Each row comes from the steps of one path. Every step used is in the known rows, and no mark comes twice. Write the path behind each row, first mark first.
Known rows:
M > J: 0.66 -0.08 -1.63 -3.99 1.38 1.03 -1.26 0.85 0.32 0.08 2.88 2.67 -1.45 -4.23 -1.18 1.54 2.05 3.43 0.63 -1.83 0.12 -0.93 -0.61 -1.27
S > M > Q: 3.39 2.84 2.36 -1.75 0.83 2.20 -2.77 -1.31 -1.29 -3.51 6.40 1.37 -1.25 -4.32 -2.92 4.37 2.65 2.25 1.40 -2.99 0.81 -1.74 0.36 1.01
Y > S > M: 2.75 3.21 0.12 -2.78 -1.45 3.88 -2.29 -1.40 -0.21 -2.68 6.20 3.32 -1.76 -2.46 -1.04 5.31 3.66 1.57 1.14 -2.54 1.25 -0.94 1.22 0.93
M > J > Y: 0.37 0.89 -1.44 -4.73 1.09 1.54 -0.80 0.90 1.91 0.13 2.05 3.08 -1.05 -3.82 -0.48 1.37 0.86 3.28 0.93 -3.02 -0.71 0.34 -1.80 -1.07
Q > H > J > Y > S: -2.49 4.20 -0.95 -2.73 -0.76 1.86 2.38 0.63 0.66 -0.14 3.92 0.97 -0.41 -2.26 -0.61 2.34 1.99 -0.86 -0.84 -2.72 1.75 3.37 0.54 -0.92
H > Q > M > J: 1.77 2.73 -2.61 -4.16 2.12 -0.05 1.12 0.77 0.82 -0.01 0.14 1.66 -3.18 -0.82 -1.02 3.74 3.37 1.98 -0.68 0.52 2.43 -0.53 2.13 -0.56
M > Q > H > J: -1.18 3.23 1.54 -0.39 1.30 0.54 1.01 -0.14 -1.87 -1.63 5.17 -0.78 0.18 -3.61 -2.39 2.39 2.23 0.59 -0.26 -3.18 2.65 -0.11 0.92 -1.03
W > T: -0.56 1.57 -1.04 -3.70 2.10 1.97 -0.82 -0.96 -0.51 -0.85 6.25 6.26 -3.27 -1.97 -0.01 2.96 4.98 1.10 -0.64 -1.02 -0.32 -0.31 -0.18 -2.14
M > J > H > Q: 2.22 -0.20 -3.00 -5.73 1.16 -0.52 1.13 2.68 2.57 1.82 -0.21 0.37 -2.44 -1.58 -1.97 0.86 3.39 3.55 0.61 -2.04 1.47 -1.27 1.05 -1.27
S > M > J: 2.97 0.67 -0.94 -4.44 0.45 1.71 -2.90 0.41 0.25 -1.34 4.75 2.44 -1.52 -4.61 -2.30 3.11 1.59 2.79 1.23 -1.57 -0.56 -0.25 0.12 1.38
M > Q: 1.05 2.75 2.37 -0.56 1.72 1.56 -1.19 -1.43 -1.72 -2.54 4.89 1.19 -0.97 -3.65 -1.66 3.11 3.29 2.64 0.75 -3.67 1.66 -2.92 0.04 -1.65
Q > M > J > Y > S: 2.06 2.29 -0.65 -4.18 0.93 1.73 -2.05 -0.32 1.43 -1.55 2.23 3.70 -2.37 -5.33 -0.07 3.45 1.44 2.25 -0.17 -1.19 0.83 0.92 0.28 0.80
Y > J > M > Q > H: 2.22 3.43 -0.19 -3.14 1.08 -0.66 0.93 1.00 0.55 -0.47 3.76 1.05 -3.72 -1.72 -1.58 3.74 1.11 1.79 2.28 -3.52 2.13 -2.66 0.06 0.18
M > Q > H > J > Y: -1.33 3.71 1.83 -0.81 1.15 0.74 1.37 -0.05 -0.88 -1.50 4.98 -0.40 0.14 -3.69 -2.08 2.30 1.49 0.60 -0.13 -3.87 1.94 0.77 0.31 -0.94
S > M: 2.42 2.79 0.30 -3.21 -0.05 2.69 -2.10 -0.76 -0.26 -2.31 5.09 2.46 -1.81 -3.24 -1.84 4.02 3.47 1.46 0.85 -1.58 -0.13 -0.12 0.23 0.43
S > Y: 1.01 2.98 -0.30 -2.80 -0.28 2.74 -0.04 -0.95 -0.74 -1.82 3.21 1.93 -1.01 -5.11 1.86 3.33 4.71 0.62 -0.57 -1.39 -0.01 -2.20 -0.15 -1.22
Q > M > J: 1.87 1.38 -0.70 -3.96 1.98 0.81 -1.99 -0.03 0.13 -1.31 2.01 2.87 -2.75 -5.74 -0.91 2.81 2.11 2.15 -0.62 0.15 0.96 0.14 0.65 0.09
W > H > Q > M > J > Y: 0.45 2.87 -0.96 -5.21 2.76 1.27 0.63 -0.62 1.00 0.54 0.54 2.06 -1.40 -0.45 -0.30 3.97 2.43 0.31 -1.36 -1.02 -0.37 1.38 3.23 0.95
H > J: -0.85 3.07 0.69 -3.19 0.58 2.61 2.29 0.23 0.81 -0.32 2.53 0.49 -2.28 -4.02 -0.66 2.33 4.37 0.32 -1.28 -1.26 0.07 0.83 0.52 -2.48
S > M > J > Y: 2.90 1.25 -0.72 -4.96 0.25 2.10 -2.48 0.44 1.61 -1.39 4.23 2.78 -1.33 -4.46 -1.89 2.99 0.77 2.79 1.51 -2.44 -1.29 0.91 -0.85 1.50
Y > S > M > Q: 3.38 3.33 1.74 -1.69 -0.79 3.40 -3.07 -1.99 -1.19 -3.61 7.14 2.42 -1.03 -3.39 -1.71 5.64 3.12 2.36 1.45 -3.61 1.84 -2.14 1.38 1.52
T > W > H > J: -1.88 2.73 2.43 -2.59 2.91 3.38 -0.39 -0.69 0.12 -0.05 4.19 3.25 0.57 -3.32 0.80 3.09 3.07 -1.20 -2.97 -3.19 -1.81 0.20 2.29 -0.95
J > H > Q > M: 2.82 3.00 -1.49 -4.73 1.01 -0.01 2.08 1.51 2.14 0.24 -1.25 -0.12 -4.04 -0.63 -1.53 2.46 5.82 1.30 -0.67 -0.99 2.79 -0.49 2.52 -1.69
T > W > H: -1.17 2.63 1.76 -2.17 3.03 3.16 -2.01 -1.33 -0.64 -0.36 4.91 4.74 0.70 -2.28 0.94 3.24 2.75 -0.44 -2.08 -3.73 -1.61 -0.89 1.88 -0.92
Y > J > H: 3.62 1.34 -0.25 -4.52 -1.00 -0.13 1.65 2.46 2.29 0.46 -0.65 0.88 -3.49 -3.08 -0.72 1.90 4.94 1.86 2.17 -2.88 1.91 -2.29 -0.46 -2.82

Which path is each row?
3.19 1.47 -0.88 -3.85 -1.09 3.05 -2.87 -0.55 0.26 -1.88 5.94 3.34 -1.50 -3.61 -1.32 4.63 2.45 2.69 1.47 -2.36 1.15 -0.94 1.04 1.82
Y > S > M > J
-0.52 2.99 1.26 0.06 1.47 0.25 -0.48 -0.73 -2.58 -2.08 5.99 0.73 0.22 -2.81 -2.26 2.53 2.15 1.35 0.52 -3.57 2.96 -1.22 0.36 -1.10
M > Q > H
-2.98 3.87 -0.93 -2.70 0.00 1.33 2.79 1.05 0.71 0.25 3.42 0.63 -0.56 -2.41 -0.80 1.45 2.07 -1.10 -1.04 -2.27 1.05 3.68 0.06 -1.36
Q > H > J > Y
2.03 3.48 1.25 -1.63 -1.04 2.64 -1.46 -1.21 -1.23 -2.97 7.57 0.93 -0.48 -3.81 -2.28 5.23 2.48 0.92 0.59 -3.17 2.46 -0.27 2.19 1.80
Y > S > M > Q > H > J
-2.37 4.04 -1.85 -3.48 1.30 0.77 2.50 0.86 0.75 0.65 4.71 0.18 -2.66 -1.80 -1.53 1.81 1.70 -0.85 -1.44 -1.68 1.14 2.54 1.36 -0.09
Q > H > J > M
0.67 2.44 -1.20 -4.80 2.86 0.92 0.57 -0.57 0.04 0.55 1.05 1.82 -1.49 -0.89 -0.66 4.12 3.02 0.53 -1.62 -0.38 0.14 0.55 3.87 0.88
W > H > Q > M > J
3.65 1.97 -1.44 -4.92 -0.73 -0.71 3.47 3.24 2.70 1.13 -1.93 0.15 -3.92 -0.43 -0.88 2.71 5.35 1.83 2.23 -2.46 2.79 -2.64 0.79 -2.96
Y > J > H > Q
0.90 1.15 -1.40 -4.45 0.05 2.36 -1.39 0.48 2.07 -0.12 3.22 3.59 -0.98 -3.57 -0.19 2.38 0.96 3.48 1.21 -3.49 0.12 0.10 -1.09 -0.32
M > J > Y > S
-0.43 3.64 0.81 -2.74 3.63 2.18 -0.92 -1.01 -0.09 -0.28 2.94 3.97 -0.15 -0.78 0.77 4.52 3.10 -0.91 -2.73 -2.20 -0.27 -0.51 3.57 -0.19
T > W > H > Q > M
0.34 4.25 0.13 -3.08 -0.89 3.88 -0.29 -1.05 1.69 -1.53 3.72 3.87 -1.25 -1.78 0.80 3.59 2.85 1.59 0.76 -4.08 0.40 0.30 -0.96 -1.27
J > Y > S
2.47 3.11 -0.83 -4.58 0.52 0.65 1.09 1.14 2.01 0.19 2.27 2.22 -5.26 -1.67 -0.26 3.70 2.48 1.99 2.06 -2.36 0.83 -2.37 -0.30 -0.70
Y > J > M
2.49 4.40 1.55 -2.63 -0.82 3.76 -1.97 -1.44 0.94 -3.05 5.58 2.88 -0.87 -2.72 -0.85 4.75 1.95 2.14 1.60 -4.60 0.52 -0.13 -0.39 0.93
J > Y > S > M > Q
1.40 4.48 -1.66 -3.14 1.74 0.78 1.78 -0.10 0.07 -0.85 0.68 1.60 -3.59 0.32 -0.76 4.47 4.72 0.91 -0.85 0.43 2.63 -0.63 2.42 -1.30
H > Q > M
3.97 1.03 -0.96 -4.72 -1.35 2.31 -2.67 0.24 1.19 -1.18 4.75 2.24 -1.94 -3.96 -1.79 3.73 3.01 2.92 1.31 -2.84 1.07 -0.82 1.50 1.69
Y > S > M > J > H
1.34 3.89 1.74 -2.05 0.28 1.63 -0.97 -0.36 -0.54 -2.73 6.14 0.02 -0.24 -4.28 -3.11 3.73 1.18 0.52 0.62 -3.37 0.95 1.45 0.40 1.62
S > M > Q > H > J > Y
0.50 3.49 3.02 -3.94 0.71 3.90 -0.18 -1.89 0.55 -1.36 4.48 0.72 -0.05 -3.81 -0.84 4.70 2.34 -0.30 -1.00 -3.63 -1.23 1.78 2.71 1.94
W > H > J > Y > S > M > Q
0.10 2.98 0.21 -3.63 2.97 2.44 -1.51 -0.67 1.20 0.06 2.99 4.80 0.21 -0.93 1.16 4.76 1.43 0.01 -2.00 -3.35 -0.59 0.06 3.21 1.24
T > W > H > Q > M > J > Y > S
-2.62 3.19 -1.19 -2.30 0.23 0.94 2.41 1.10 -0.60 0.18 3.91 0.18 -0.61 -2.57 -1.43 1.68 2.88 -1.05 -1.33 -1.44 1.83 2.53 0.94 -1.69
Q > H > J
-0.43 3.59 2.66 -3.43 1.53 4.41 -1.48 -1.06 1.18 -0.89 5.43 3.78 0.87 -3.29 0.75 4.60 1.93 -1.35 -2.10 -4.19 -2.24 1.21 2.60 1.24
T > W > H > J > Y > S > M
0.10 3.63 3.99 -2.33 2.16 4.11 -2.08 -1.76 0.37 -1.73 6.22 3.13 1.20 -4.06 -0.03 4.87 1.62 -0.70 -1.85 -5.01 -1.63 0.25 2.68 1.63
T > W > H > J > Y > S > M > Q
4.41 2.38 -1.17 -4.99 -0.35 -1.12 3.09 2.76 2.69 0.53 -2.26 0.22 -4.54 -1.28 -0.87 3.37 5.14 1.51 1.65 -1.40 3.19 -1.92 1.24 -2.20
Y > J > H > Q > M
-1.12 3.21 0.66 -2.48 3.26 2.34 -0.10 -0.71 -0.10 0.33 3.29 4.01 0.38 0.27 0.68 3.93 3.22 -0.37 -2.15 -3.23 -0.64 -1.13 2.96 -0.93
T > W > H > Q
0.01 3.95 1.53 -3.56 2.46 2.08 1.69 -0.37 1.45 -0.66 4.36 -0.71 -4.03 -3.39 -1.82 3.00 2.34 1.29 -1.06 -2.65 0.04 -0.47 1.34 -0.01
H > J > M > Q
2.61 3.56 0.79 -1.14 -0.91 2.43 -2.55 -1.54 -1.69 -3.39 7.78 2.09 -0.37 -2.91 -2.14 5.33 2.41 1.52 1.20 -3.63 2.76 -1.00 1.72 1.81
Y > S > M > Q > H
1.50 3.17 1.48 -1.53 0.63 1.35 -0.94 -0.37 -1.66 -2.80 6.65 -0.17 -0.43 -4.36 -3.61 3.88 1.86 0.63 0.48 -2.71 1.58 0.47 1.31 1.47
S > M > Q > H > J
